Each row was made from one walk, in order. Every step used is in the known rows, and no mark comes twice. Write each row's walk.
Known rows:
gefulo-tumuliz: [ 41  -3  16   0 -22  -5  -7   4 -33 -14   4  -2   9   2  40   5  -2 -30
  20  10 -13]
kili-sizok-padam-suta-tuza: [-85   4 -15  -6  10   6  16  -8  44  -3  -6   2  13 -26  14   4  15 -34
 -32 -34  25]
tumuliz-kili-sizok-padam: [-51   5  -5   8  20 -17   6 -32  14 -10 -13   1  42 -12  12  15  11  80
  13 -45  -9]
tumuliz-padam-suta: [ 13   4  34 -18 -14  11  25  -7  -6 -19   4 -18  31  -7   3 -14   4 -26
   1  17 -17]
tumuliz-tuza: [ 66   1  10   4 -18  14  18  -1  -3 -10   9  -2 -22   8 -24 -24   1   1
 -23  14   0]
padam-suta: [ 66  -3  11 -22 -11   9  21  13  -8 -14   9 -27   7  -7  13 -16   1 -33
  -7  25 -13]
gefulo-tumuliz-padam-suta-tuza-fase: [-34  -3  -9 -15 -13   6  -6   6 -15  14   7  -1 -31   8  -9   7  -7 -97
   3   1  -1]
beso-gefulo-tumuliz-kili-sizok: [ 15   5  19  -1  -1 -27   1 -21 -21 -17  -2  24  75 -16  31  11   4   5
  10 -88  -4]
beso-gefulo-tumuliz: [ 36   1  25   2 -18 -10  16   7 -34 -20  13  21  54   5  23 -13  -4 -27
  10 -37  -1]
tuza-tumuliz: [ 86   4   9  -6 -30   5 -11  16 -15   2   7  16  -8  23  -2 -16  -5  22
  -6  53 -16]
beso-gefulo-tumuliz-padam-sizok-kili: [-40 -18  41  33  17 -18  -6   1   7 -15  -7  11  77 -31   4  17   3  13
  49 -21   8]
tumuliz-padam: [ 22  10  36   6 -17   4  26 -10  -6 -16  -1   8  37   5  11  -7   5  27
   9  10 -15]
suta-tuza: [ 38  -6  16   5 -23   7  24   9  -1  -3   6  19 -21  10  35  -2   2  -3
 -20 -25  15]
tumuliz-kili: [ 63 -11  19  -3  -9  -5  14 -11 -24 -10   3  -7  -2  10  21  -2  -2  56
  14 -24 -23]
kili-sizok: [ 62  17   4   1  -2 -10  17   2  11 -11  -9  14  49 -21  32  12  15  11
 -11   2  -2]
tuza-suta: [ 56  32   0 -14 -22   5   1  14 -19  -8   7  -5  -1  21 -11 -15  -5  28
  14  17  -1]
padam-suta-tuza: [ 33 -11  12 -17 -22  16  22  13   5  -6  10  -9 -29  -3  22 -12   0 -59
 -27 -15  12]
fase-padam-sizok: [ -8  -2   7  13  23   0   2   3   5 -16  -7 -32  16 -12  19  16   1  -2
 -12  19  -7]
gefulo-tumuliz-tuza-fase-padam-sizok-kili: [-45  -9 -37  35  58 -16 -38  11  -9  16 -13 -28 -39 -14 -50  23  -7 -26
  34  64   5]
padam-fase: [ 73 -10  -8   2  11  -8  11   3 -17   5  -2 -25  14 -13  25  -8  -1  26
  35  25  -2]
kili-sizok-padam: [-45  17 -11  10  16  -9  15 -12  26 -10 -12  10  54 -19  15  10  16  43
  -6  -7   3]

Write each row's walk:
[-41 -12 -33  36  61 -17  -5  27  17  23 -17  -4 -35 -13 -15  34  -2  16
  17  31  23]  suta-tuza-fase-padam-sizok-kili
[ 23  -5   1 -26 -20   4 -23  -7  14  13  -1  11 -29  -6   6   3   1 -23
 -33 -29   2]  padam-suta-tuza-tumuliz-kili-sizok
[ 36   0   7   1  -9   2 -17  -8 -13  16  -2  -3  15   7 -14 -15  -6  43
  36  60 -13]  tuza-tumuliz-padam-fase
[-20 -10   8  33  52 -17  -3   9   2 -10 -18 -25  19 -29  13  23   4  37
  32  46   5]  fase-padam-sizok-kili
[-54  -4 -47  -9  18   9  17  16  21  20   9  -7 -42  14 -31  -5  -5 -27
 -11  -1  10]  sizok-padam-suta-tuza-fase
[ 45 -14  13  -4 -32   7 -16  -2 -12  13   9  25 -61  32   7  -8  -9  34
 -11 -28  -4]  suta-tuza-tumuliz-kili
[-18   7   2 -16  -8  15  -9   8 -13   3   6   0 -39  18  -2 -18  -9 -63
 -34  35   6]  fase-padam-suta-tuza-tumuliz
[-10  15 -29  11  24  -6  18  12 -15  16  -2  15 -33  28  -6   6  -6 -14
 -12   8  12]  suta-tuza-fase-padam
[-60 -19  -7 -18 -12  15 -19 -13   6  12  10  -5 -57  23 -23 -18 -10  12
 -11 -27  -1]  sizok-padam-suta-tuza-tumuliz-kili
[-28 -21  25  32  -4   3 -31  11  39  17  -9  23 -24 -11 -15  16   3  39
  13  34  16]  suta-tuza-tumuliz-padam-sizok-kili
[-10 -11  24  10 -31  19 -25   6  40   9   3  16 -27   8 -12  12  -1  -2
 -27   7   4]  suta-tuza-tumuliz-padam-sizok
[-39  -4 -35   3  29 -16 -36 -31   6  22 -14 -11  22 -11 -12   7   0  96
  37  10  -8]  tuza-tumuliz-kili-sizok-padam-fase
[ 46   4 -29   4  -8   0 -18  10 -28  14  10  -2 -44  20 -44  -7 -10 -46
   6  30 -10]  gefulo-tumuliz-tuza-fase
[-82   0  -3   6  15 -21 -22 -39  -8 -12 -12  -3  41 -15  32  25   6  35
  30 -51 -11]  gefulo-tumuliz-kili-sizok-padam
[-70   0 -13   7  -3  -4 -24 -24  23  13  -8  33 -15  10  -3   9   4  62
 -16 -46   8]  suta-tuza-tumuliz-kili-sizok-padam
[-18  -2  34 -13 -24  18  26  -5   7  -8   6   0  -6  -2  10  -9   3 -47
 -21 -21   6]  tumuliz-padam-suta-tuza
[ 16  17 -34 -18  35  -5  19  16 -24   5   0 -31  -2  10 -24  -6  -8 -44
   3  54 -17]  tuza-fase-padam-suta
[-69   9 -22 -13  -4  11 -18   1  40  11  -2  17  -6  -8  -8  -3   8 -29
 -38   5  17]  kili-sizok-padam-suta-tuza-tumuliz
[ 45  -4 -31 -19  -2  10  19  30   5  19  12  -4 -50  11 -15  -3  -5 -57
 -19  11   4]  padam-suta-tuza-fase
[-97   0   0 -14  21 -17   0 -30  -2 -19  -1  -5  79 -22   7   2   3 -15
  12 -84   0]  beso-gefulo-tumuliz-kili-sizok-padam-suta
[ 48  35  -5  -9 -27  20  -4   6 -12  -5  11  -8 -36  27 -57 -31  -7  10
 -10  15   8]  tumuliz-tuza-suta
